Every row comes from one small tree of marks. The marks that hang from a mark follow it in brackets, in the order of their numbers. Every link used is in the known rows. Which tree was each row made from?
Known rows:
Z_36{Z_333{Z_668}}: [  9.3 -12.5  20.7  15.1  14.3 -15.3   3.2   6.6 -20.1   5.8   9.9  -1.3
  34.2   4.8  -2.6   6.3 -10.9  11.7   3.9]
Z_428{Z_79{Z_58{Z_36 Z_174} Z_924}}: [-14.2  32.1  13.7  -1.7   9.5  41.9 -24.1 -16.8 -73.3   8.7  40.0  13.1
   1.5  48.9  12.6  15.5  -8.1   3.5 -32.0]
Z_58{Z_79{Z_428} Z_174}: [-30.7   7.7  10.7   3.1  -0.5  27.3  -7.3 -13.9  -7.5   8.9  66.8   9.8
 -20.4  40.5  -4.5  12.1   2.1   3.8  -7.6]
Z_428{Z_79{Z_58{Z_174} Z_924}}: [-19.2  26.8  20.0  -7.7   6.4  37.1  -9.0 -24.7 -63.3   8.4  58.5   8.0
 -16.3  38.7  15.9  11.5 -13.3  -1.4  -2.9]
Z_924{Z_79{Z_58}}: [  3.6  11.8   0.8 -15.1  11.4  17.0  17.8  -0.9 -33.2   4.7  43.6  -1.5
  -0.4 -17.0   8.3 -20.6  -4.4   7.1  -9.0]
Z_36{Z_58 Z_333}: [ 3.2 -1.6  0.2 14.9 12.1  6.0  3.0  7.1 -0.3 -8.1 -7.2  7.2 35.8 -4.5
 11.1 -8.7 -6.2  9.4 15.5]
Z_333{Z_36{Z_58{Z_79}} Z_668}: [ 16.7 -14.9  19.6   4.7  22.5   8.5  21.3   8.4  33.8  -8.9  26.7   0.5
  38.3   8.8   2.0  20.0  -2.4  19.8  -5.5]
Z_36{Z_58{Z_79{Z_924} Z_174} Z_333}: [ -4.1  12.1  12.6  23.1  18.9  38.7  -4.2  -0.4 -25.0   3.6  53.0  16.4
  32.0  54.4  11.0  12.5 -16.1  13.3   1.5]
Z_58{Z_36{Z_333}}: [  2.7  -1.1  -9.0  22.8  13.7  -4.5 -20.6   6.7 -29.4   8.4 -17.7   8.9
  37.5  10.7  -0.7   2.4   4.6  11.1 -31.4]
Z_58{Z_79}: [ -0.4  -5.2  -5.5   0.5   4.7  10.1  -5.4   2.1   7.0   9.0  21.9   9.4
   4.6  19.2  -1.4   6.1  -0.5   1.0 -13.9]
Z_924{Z_79{Z_58 Z_428}}: [-19.5  12.6   7.6  -9.8   9.8  16.6  12.8 -11.5 -41.1   6.0  71.1  -2.5
 -15.3 -11.9  13.1 -17.8 -12.2   6.4   1.5]
Z_58{Z_36{Z_333} Z_79{Z_428}}: [-19.8  -4.5  -8.4  28.4  17.5   4.8 -32.8  -1.8 -30.4  20.9  33.4  16.5
  26.2  34.1   1.7  11.0  -4.6   9.7 -34.5]
Z_36{Z_58{Z_79{Z_924} Z_174}}: [ -2.7  17.6  14.9   6.1   8.8  47.4   2.5   0.1  -5.9  -4.7  49.5  11.9
   9.8  53.6   8.4  15.5 -15.4   8.0   5.1]
Z_924{Z_79{Z_428}}: [-15.0   2.5   4.2  -1.2  -1.5   1.9   1.3 -11.4 -28.6   0.1  61.4 -10.3
 -18.8  -6.5  -1.3 -15.6 -13.2  -0.2   4.0]
Z_79{Z_428}: [-22.0   1.7   5.9   5.9  -1.0  -0.5  -5.2  -9.7  -9.3   3.0  28.5  -1.2
 -15.2   5.5   3.4   2.5  -7.4  -0.5  10.6]
Z_36{Z_58{Z_79{Z_428}} Z_333{Z_668}}: [ -8.8 -11.2  22.9  19.1  21.4   8.1   3.4   5.1  -2.1   1.2  52.0  10.0
  37.2  24.2   7.4   8.6 -23.8  15.3  19.3]
Z_428{Z_79{Z_58 Z_924}}: [-10.4  16.1  10.0  -3.0  11.4  19.2 -12.8 -20.6 -56.7   9.8  42.5   6.3
  -8.4  24.0  22.9   8.2 -23.4  -6.0   0.5]
Z_924{Z_79{Z_58{Z_36{Z_333} Z_174}}}: [ -2.2  21.6   2.5   3.2  20.1  29.6  -0.1   1.6 -68.7  11.3  42.1   9.3
  30.1   9.3   2.1 -14.7   8.7  22.9 -44.8]
Z_428{Z_79{Z_58{Z_36} Z_924}}: [ -5.6  20.4   3.8   1.8  14.1  23.3 -27.0 -11.9 -65.6  11.6  22.3  11.1
   8.3  33.8  19.8  12.4 -17.2  -1.0 -27.9]
Z_79{Z_58{Z_36{Z_333}} Z_924}: [  1.4  16.9   1.8  25.9  30.9  15.1 -16.1   2.2 -66.9  20.2  13.0  13.5
  41.3  28.7  20.6  12.4 -14.8  14.4 -30.3]
Z_668{Z_333{Z_36}}: [ -4.9 -16.0 -10.2   1.4  16.6  -3.1  14.0  -1.1  12.7   5.7   7.6 -13.8
  15.1 -16.1  -1.6  11.8  21.8  12.1 -39.1]
Z_79{Z_58{Z_36} Z_428 Z_924}: [-19.2  24.9  10.2  14.4  20.6  22.9 -14.8  -7.3 -55.5  15.4  39.7   7.5
   4.7  31.9  21.7  17.5 -21.7   8.8 -16.2]
Z_79{Z_924}: [  1.9   7.4   8.2  10.4   6.8   4.7  -5.8  -4.7 -26.0   5.7  20.7  -2.8
   0.5  23.7   8.6  12.7 -19.2  -0.8   3.9]

Write each row's tree:
[-28.6  15.7  18.4  14.4   6.0  32.8 -13.6 -17.7 -32.9  13.7  87.3   8.0
 -19.4  64.8   3.7  24.2 -17.9   2.5  -3.0] | Z_58{Z_79{Z_428 Z_924} Z_174}
[ 13.4 -13.9  17.7  13.7  23.3   8.6   8.5  16.2   6.7  -1.4  23.7  12.0
  52.1  19.0   4.1   7.0 -15.9  17.5   8.4] | Z_36{Z_58{Z_79} Z_333{Z_668}}
[-31.1  24.3   9.1  16.7  19.8  27.0 -11.8  -7.9 -57.0  14.8  38.3  15.0
  17.9  25.5  10.0   6.3   6.4  19.9 -28.4] | Z_79{Z_58{Z_36{Z_333} Z_174} Z_428}
[-22.9  20.8  17.4   9.7  17.6  19.1   0.1 -15.5 -46.5  14.3  58.8   2.8
 -11.6  22.4  25.0  13.5 -26.4   3.0  12.3] | Z_79{Z_58 Z_428 Z_924}
[  8.1  -2.5  28.9   1.0  18.1  26.6  24.7   4.1  27.0 -11.7  44.2   2.2
  32.1  24.9  -5.0  24.9   6.8  24.4 -10.3] | Z_333{Z_36{Z_58{Z_79 Z_174}} Z_668}
[-14.6  17.8   0.9  -5.0  13.3  21.1  -1.8  -4.0 -50.9   8.4  52.6   1.7
   1.5  -2.6  10.8 -13.2  -6.8  11.5 -26.9] | Z_924{Z_79{Z_58{Z_36} Z_428}}
[  5.2   3.5  23.2  16.0  13.8   7.0  -8.5   9.2 -36.5   5.0   7.1   5.4
  43.0  31.1 -12.1  13.7   3.8  23.3 -29.1] | Z_58{Z_36{Z_333{Z_668}} Z_174}
[  1.5  14.3  25.3   7.9  25.7  20.5   3.3  10.3 -49.6  10.4  17.5  12.4
  46.5  25.6   0.6  11.4   4.4  29.1 -32.4] | Z_79{Z_58{Z_36{Z_333{Z_668}} Z_174}}
[-16.6  24.9   5.4 -13.9   3.4  36.7 -18.3 -12.8 -47.5   2.7  18.8  14.9
   0.0  25.0   5.0   3.4  11.2   5.6 -36.2] | Z_428{Z_79{Z_58{Z_36 Z_174}}}
[-20.6   4.1   7.9  18.4  10.4  13.6 -16.7 -13.7 -26.1  16.4  71.3   6.0
 -11.8  49.0   9.8  20.8 -28.1  -2.3   1.4] | Z_58{Z_79{Z_428 Z_924}}
[-25.0  19.9  20.1  12.4   8.5  46.2  -2.6 -10.0 -13.8  -1.8  79.8  10.5
  -5.2  59.4  13.0  18.5 -23.7   6.7  15.4] | Z_36{Z_58{Z_79{Z_428 Z_924} Z_174}}
[ 14.5  -8.4  13.6  20.2  18.5 -11.0 -11.8  13.9 -30.6   7.4 -10.5   3.5
  50.1  16.0  -6.3  10.8  -5.9  17.9 -25.2] | Z_58{Z_36{Z_333{Z_668}}}
[-34.8  24.9  19.0  -5.8   6.5  31.2  10.6 -14.9 -27.7   5.4  56.5   7.5
 -20.2  15.3   9.2   4.4   2.7   8.8   3.8] | Z_79{Z_58{Z_174} Z_428}
[  9.2   2.5  34.9   0.4  13.2  16.3  29.5   2.3  19.0 -21.2  21.7  -6.4
  28.1   5.3  -3.2  17.3   7.5  23.8   3.3] | Z_333{Z_36{Z_58{Z_174}} Z_668}
[-27.5  37.3  19.7  10.1  16.8  41.7 -11.0 -12.1 -63.6  12.5  56.7   9.4
  -3.8  49.5  15.9  20.3 -11.8  12.9 -20.1] | Z_79{Z_58{Z_36 Z_174} Z_428 Z_924}
[-25.3  19.8  11.6  19.2  10.2  36.8 -28.6 -10.3 -42.3  15.2  68.7  12.1
  -3.3  74.1   0.5  28.2 -12.5   7.8 -31.7] | Z_58{Z_36 Z_79{Z_428 Z_924} Z_174}
[ -6.7  28.3  11.5  21.6  26.8  31.7 -12.7  -1.6 -73.8  18.4  29.3  14.2
  34.0  44.9  14.5  15.6  -4.7  20.4 -33.8] | Z_79{Z_58{Z_36{Z_333} Z_174} Z_924}
[-22.9  28.2  10.6  -8.5   9.8  38.2   1.8  -8.9 -57.8   5.8  70.0   3.0
  -6.4  13.4   4.0  -9.6   2.2  15.9 -31.2] | Z_924{Z_79{Z_58{Z_36 Z_174} Z_428}}
[ -7.7  -0.5   1.4  -4.5  14.7  30.2  28.7   1.9  26.3 -13.3  16.6  -8.3
  22.3  -6.3   0.2   8.3  25.4  21.1 -24.9] | Z_668{Z_333{Z_36{Z_58{Z_174}}}}
[-16.2   8.0  10.5  15.3  12.9  29.0  -6.2  -7.1  -6.7   0.6  61.8   8.9
   1.8  42.6  19.6  14.4 -32.3   1.9  19.7] | Z_36{Z_58{Z_79{Z_428 Z_924}}}
[ -1.2   9.1  12.0   3.8   8.7  22.9  20.5  -4.7  19.5 -20.1  14.6  -1.4
  15.7   0.0   2.5   8.7  16.6  16.6  -3.5] | Z_333{Z_36{Z_58{Z_174}}}
[ 20.2  -8.1  27.9  16.7  29.1  14.2  15.1   3.8   8.1  -3.6  46.6  -1.3
  39.6  32.3  10.6  32.6 -21.5  18.4  -1.0] | Z_333{Z_36{Z_58{Z_79{Z_924}}} Z_668}
[ 2.9 -6.9 -5.2 15.4 17.3 15.4 -1.5  8.2  7.2  0.5 15.5 16.9 39.0 14.7
  9.5 -2.5 -7.6 11.3  3.6] | Z_36{Z_58{Z_79} Z_333}
[-15.5  12.2  -1.1  11.7  23.9  11.3  -9.1  -4.3 -69.7  16.1  54.3   6.4
  23.6  -1.0  12.0 -15.9  -8.7  17.2 -29.5] | Z_924{Z_79{Z_58{Z_36{Z_333}} Z_428}}
[ 4.2 -2.8 25.8 10.0 17.7 26.5 12.1 11.7  0.1 -4.1 39.7 13.9 44.6 34.8
 -2.2  9.5 -7.0 21.7  3.9] | Z_36{Z_58{Z_79 Z_174} Z_333{Z_668}}
[  5.5   5.4   4.6   9.8  14.4  29.3  -0.1   4.3   1.4  -1.4  34.8  11.1
  18.4  37.6  14.1  11.4 -24.7   3.5   9.2] | Z_36{Z_58{Z_79{Z_924}}}
[  0.4  11.1  14.7  15.1  20.8  38.2   9.1  -7.6   3.1  -4.5  56.3   5.8
  18.5  44.4   8.1  27.3  -2.7  15.4 -12.3] | Z_333{Z_36{Z_58{Z_79{Z_924} Z_174}}}
[-17.0   2.8   8.9  33.6  22.8  20.5 -13.3  -6.0 -26.9   8.2  64.2  13.2
  23.8  43.8  20.7  12.9 -34.2   7.6  16.0] | Z_36{Z_58{Z_79{Z_428 Z_924}} Z_333}
[  0.4   0.3  16.4   5.2  22.0   4.0 -17.8  -2.6 -61.2  11.7  11.9  12.3
  42.9  14.8  10.2   5.8  -9.8  13.0 -27.9] | Z_428{Z_79{Z_58{Z_36{Z_333{Z_668}}}}}
[-16.3   8.8   2.1  24.2  13.7  19.3 -32.4  -5.7 -35.7  18.5  51.4   9.7
   4.4  58.6   6.3  24.8 -21.5   3.7 -26.7] | Z_58{Z_36 Z_79{Z_428 Z_924}}
